What can hang from each mark
B: Z
T: J
P: H
E: F P
Z: R
D: F
R: F G Z
H: F
J: V
V: J
F: J R
G: R

Each row was made from one small tree. The marks that hang from a mark follow it in brackets, in alphabetical order. Every link used is in the known rows. Write each row's tree.
Known rows
H{F{J{V} R{Z}}}: [ 2.95  1.78  3.39  0.50 -0.27  1.17 -6.85  2.68 -2.89 -2.76 -5.83 -0.08
 -0.18  2.67 -1.28  2.66  0.44  1.75 -1.20  0.31 -0.67]
R{F{J} G Z}: [ 4.13  0.77  2.90  2.36  0.53 -1.43 -0.87  1.03 -2.52 -1.92 -2.42  0.32
 -1.57 -0.99  0.98  1.11 -2.22  1.14 -5.36  0.36 -0.95]
B{Z{R{F}}}: [-1.43  1.74  0.09  0.55  0.67 -1.05  3.33  0.38 -1.46  0.01  1.55 -1.86
 -1.35  2.04  0.40  0.30 -0.83  1.49 -2.31  0.39  0.13]
B{Z{R}}: [-2.93  1.51  0.02  0.12  1.20  0.05  0.97  0.41 -2.16 -0.59  0.71 -2.51
 -1.09  1.93 -0.25  0.57 -1.65  0.89 -1.07  0.01  0.99]
G{R}: [ 1.60  0.52  0.06  0.59  3.26  2.12  0.61 -0.13 -2.93 -1.46 -1.78 -0.86
 -0.90  0.45  0.36  0.17  0.28 -0.47 -1.11 -0.24  1.06]
G{R{F Z}}: [ 4.49  0.47  0.40  0.92  2.60  2.15  0.41  0.22 -2.95 -1.61 -0.14  0.02
 -0.81  1.86  1.26  0.07 -0.31  0.63 -3.57  0.08  0.36]
P{H{F}}: [ 0.34  1.21  1.88  0.56 -0.36  0.35 -1.76 -0.03 -0.18  1.56 -3.01  0.01
 -1.22 -0.81  0.22  4.38  3.37 -0.33  0.31  0.60  1.08]
B{Z{R{F{J} G}}}: [-0.29  1.70  2.70  2.25  0.91 -3.14  2.53  1.04 -2.73 -0.73 -2.20 -1.65
 -1.72  0.11  0.22  0.69 -2.23  2.07 -3.92  0.46 -0.36]
G{R{F}}: [ 3.14  0.82  0.17  1.01  2.77  1.05  2.96 -0.16 -2.19 -0.94 -0.98 -0.26
 -1.14  0.57  1.01 -0.12  1.10  0.12 -2.27  0.17  0.26]
D{F{J R{Z}}}: [ 1.93  0.70  1.83 -0.94  1.80  3.40 -2.28  0.88 -3.57 -4.67 -3.83  0.24
 -1.59  2.01 -1.54  1.64 -3.03  2.50 -0.78  0.54 -2.78]
F{J{V} R{G}}: [ 2.96  1.54  3.75  1.03  1.07  0.19 -0.65  2.04 -3.59 -3.30 -6.09 -0.48
 -0.41 -0.48 -1.76  1.44 -0.89  1.78 -1.20  0.04 -0.53]
R{F G}: [ 3.28  1.16  1.83  1.71  0.30 -1.57  3.03 -0.22 -2.46 -0.15 -0.01  0.10
 -1.74 -2.17  1.26  0.55  0.90  0.02 -3.54  0.49 -0.70]
E{F{J}}: [ 0.32  0.58  0.86  0.87  0.79 -2.05  0.21  0.88  0.46 -0.54 -3.65 -0.46
 -1.38 -0.29  0.99  1.02 -1.03 -0.59 -1.41  0.31 -1.13]
T{J{V}}: [ 0.35  1.54  2.50 -0.29  1.01 -0.10 -0.82  1.76 -0.74 -1.65 -2.69 -1.58
  0.18  0.38 -0.27  0.88 -0.87  0.13 -0.38  0.18  1.02]
E{F{R{G Z}} P{H}}: [ 5.27  0.71  3.67  0.83  1.03  0.32 -0.56 -0.77 -0.54  0.10 -3.11  0.52
 -1.23 -0.37  0.90  3.34 -0.59  1.27 -5.53  0.25 -0.21]
Z{R}: [-2.81  1.17  0.09  0.31  1.01 -1.24  2.88  0.42 -2.27 -0.54  0.50 -1.08
 -1.20  0.58  0.08  0.38  0.09 -0.32 -1.40 -0.05  0.53]
E{F{J R{Z}} P{H}}: [ 3.16  0.61  2.77  0.49  1.60  0.54 -2.41  0.39  2.32 -1.20 -6.02  0.22
 -1.15  1.72  0.01  3.60 -2.62  2.02 -4.78  0.16 -0.51]
P{H{F{J}}}: [-0.11  1.16  2.73  1.27  0.03 -0.64 -3.11  0.81  0.53  0.59 -6.27 -0.09
 -1.38 -0.64 -0.26  4.68  1.59  0.29 -0.22  0.60  0.62]
D{F{J R{G}}}: [ 2.24  1.11  3.45  0.14  1.67  1.17  0.88  0.28 -4.77 -3.75 -5.20  0.23
 -2.20 -1.32 -1.46  1.55 -1.28  1.94 -0.64  0.68 -3.06]
D{F{J{V} R{Z}}}: [ 2.65  1.38  2.14 -2.06  1.53  3.18 -0.96  2.29 -3.71 -5.20 -4.30  0.17
 -0.22  2.44 -2.44  1.58 -1.93  3.11 -0.68  0.71 -1.69]
V{J}: [-0.24  0.61 -0.02 -0.38  1.29 -0.78  1.03 -1.99 -0.09  1.68  1.16 -0.77
 -1.63 -0.34 -0.18  2.07 -1.28 -0.11 -1.47 -0.13  0.40]
G{R{Z}}: [ 2.89  0.14  0.28  0.52  3.12  3.19 -2.00  0.28 -3.66 -2.13 -1.00 -0.54
 -0.48  1.69  0.54  0.44 -1.22  0.08 -2.39 -0.26  1.20]
P{H{F{R}}}: [ 1.36  1.37  2.67  0.62 -0.14  2.25 -3.12 -0.05 -1.12  0.48 -4.33  0.17
 -1.48  0.54 -0.68  4.64  2.89  0.90  1.79  0.30 -0.35]
P{H{F{J R{G}}}}: [ 2.40  1.32  5.34  2.37 -0.01  0.06 -3.89  0.52 -2.51 -0.20 -8.14  0.39
 -1.81 -1.36 -0.89  5.01  1.53  1.39  0.12  0.51 -0.85]
D{F{J R}}: [ 0.64  1.04  1.68 -0.93  1.84  2.35  0.35  0.53 -2.77 -4.03 -4.66 -0.04
 -1.98  0.69 -1.73  1.48 -1.62  1.99  0.57  0.67 -2.91]

Which tree is each row?
[ 0.60  2.10  3.07  1.33  0.39 -4.65  5.75  2.41 -2.86 -1.24 -2.98 -0.24
 -0.54 -0.55 -0.35  0.68  0.61  1.47 -4.15  0.61  0.25]  Z{R{F{J{V}} G}}
[ 1.32  1.01  0.88 -0.20  1.17 -1.47  2.92 -0.82  3.31  1.56 -2.15 -0.18
 -1.15 -0.93  1.31  2.88  0.90 -0.31 -4.46  0.53  1.05]  E{F P{H}}
[-0.14  1.36  2.75  2.44  0.75 -4.50  4.38  1.05 -2.79 -0.74 -2.57 -0.28
 -1.97 -1.13  0.64  0.58 -0.45  0.87 -4.26  0.41 -0.85]  Z{R{F{J} G}}
[ 1.94  0.47  1.92  0.98  1.42  2.66 -5.00  1.20 -2.24 -3.89 -4.16 -0.43
 -1.25  2.14 -0.99  1.52 -3.76  1.71 -1.44 -0.33 -1.40]  F{J R{Z}}
[ 4.48  1.80  5.07  1.61 -0.51 -0.01 -6.24  2.54 -4.85 -2.45 -6.26  0.19
 -0.46  0.70 -1.05  2.73  0.90  1.62 -2.34  0.32 -0.80]  H{F{J{V} R{G Z}}}
[ 3.36  1.40  1.40  0.62  2.80 -0.05  2.97  2.10 -1.49 -2.42 -4.75 -0.30
  0.08  1.19 -0.43  0.34  0.55  1.33 -2.59  0.36  0.88]  G{R{F{J{V}}}}
[ 2.53  0.71  1.16  1.25  0.73 -0.22 -1.34  1.22 -0.48 -2.23 -2.02  0.00
 -1.34  1.12  0.63  1.01 -2.54  1.10 -4.12  0.30 -0.88]  R{F{J} Z}
[ 4.67  0.96  1.62  0.56  2.66  1.04  0.35  2.41 -2.30 -3.07 -3.95 -0.03
  0.47  2.42 -0.21  0.53 -0.79  1.83 -3.95  0.26  0.96]  G{R{F{J{V}} Z}}
[ 4.04  0.53  2.81  1.41  0.93  2.42 -3.19  0.06 -5.00 -2.47 -1.42 -0.02
 -1.35  0.10 -0.21  1.20 -1.75  1.05 -2.19 -0.26 -0.99]  F{R{G Z}}
[ 0.37  1.40  1.89  1.70  0.39 -3.55  5.70  0.20 -3.45  0.24  0.75 -0.17
 -1.81 -1.21  1.09  0.19  1.23  0.32 -3.81  0.45 -0.38]  Z{R{F G}}
[ 3.23  1.94  5.61  1.29 -0.25 -0.15 -2.59  1.88 -2.60 -0.75 -8.58  0.34
 -0.40 -0.88 -1.82  5.04  2.71  1.98  0.24  0.60  0.25]  P{H{F{J{V} R{G}}}}
[-0.99  2.07  1.31  0.30  0.61 -3.48  5.23  2.68 -0.86 -1.53 -2.54 -0.51
 -0.22  1.29 -0.62  0.56  0.38  1.57 -2.84  0.51  0.40]  Z{R{F{J{V}}}}
[ 2.51  1.64  2.90 -0.51  1.36 -0.75  1.53  1.34  2.87 -1.06 -7.32 -0.18
 -0.03  0.93 -1.10  3.44  0.04  2.00 -3.35  0.49  0.43]  E{F{J{V} R} P{H}}
[ 4.75  1.36  3.11  1.26  0.31 -1.65  0.47  2.36 -2.60 -2.40 -2.99  0.32
 -0.08 -0.36  0.03  1.10 -1.07  1.69 -5.23  0.54  0.13]  R{F{J{V}} G Z}
[ 1.35  1.77  1.96 -2.00  1.63  2.10  1.69  1.92 -2.90 -4.53 -5.10 -0.09
 -0.57  1.18 -2.63  1.48 -0.53  2.61  0.64  0.80 -1.79]  D{F{J{V} R}}
[ 1.48  1.46  2.03 -0.66  1.25 -2.63  2.89  1.39  3.87  0.06 -5.91 -0.25
  0.16 -0.30 -0.16  3.26  0.44  0.83 -4.80  0.74  1.84]  E{F{J{V}} P{H}}
[ 1.33  1.46  2.07 -0.10  1.24  1.35 -1.16  2.20 -1.67 -3.56 -5.47 -0.71
 -0.19  1.41 -2.15  1.30 -1.24  1.81 -0.02 -0.07 -0.40]  F{J{V} R}
[ 2.81  1.11  2.62  2.48  0.66 -2.51  1.75  0.63 -1.78 -1.19 -3.32  0.03
 -1.82 -2.09  0.70  0.90 -0.76  0.63 -4.08  0.49 -1.08]  R{F{J} G}
[ 3.52  0.52  3.62  2.10  1.19  1.45 -4.53  1.01 -4.27 -3.47 -4.64 -0.18
 -1.51  0.19 -0.73  1.54 -3.45  1.66 -2.67 -0.26 -1.49]  F{J R{G Z}}
[ 5.12  0.87  2.91  1.09  0.90 -0.66 -1.63 -0.54 -1.96 -0.93 -1.69  0.17
 -1.64 -0.04  1.45  0.83 -0.89  0.50 -6.79  0.17 -1.33]  E{F{R{G Z}} P}
[ 1.32  1.84  3.72  1.17  0.79 -0.16 -4.19  0.15  1.61 -0.47 -7.96 -0.15
 -1.81  0.31 -0.83  4.72  1.04  1.41 -3.41  0.48 -0.15]  E{P{H{F{J R}}}}
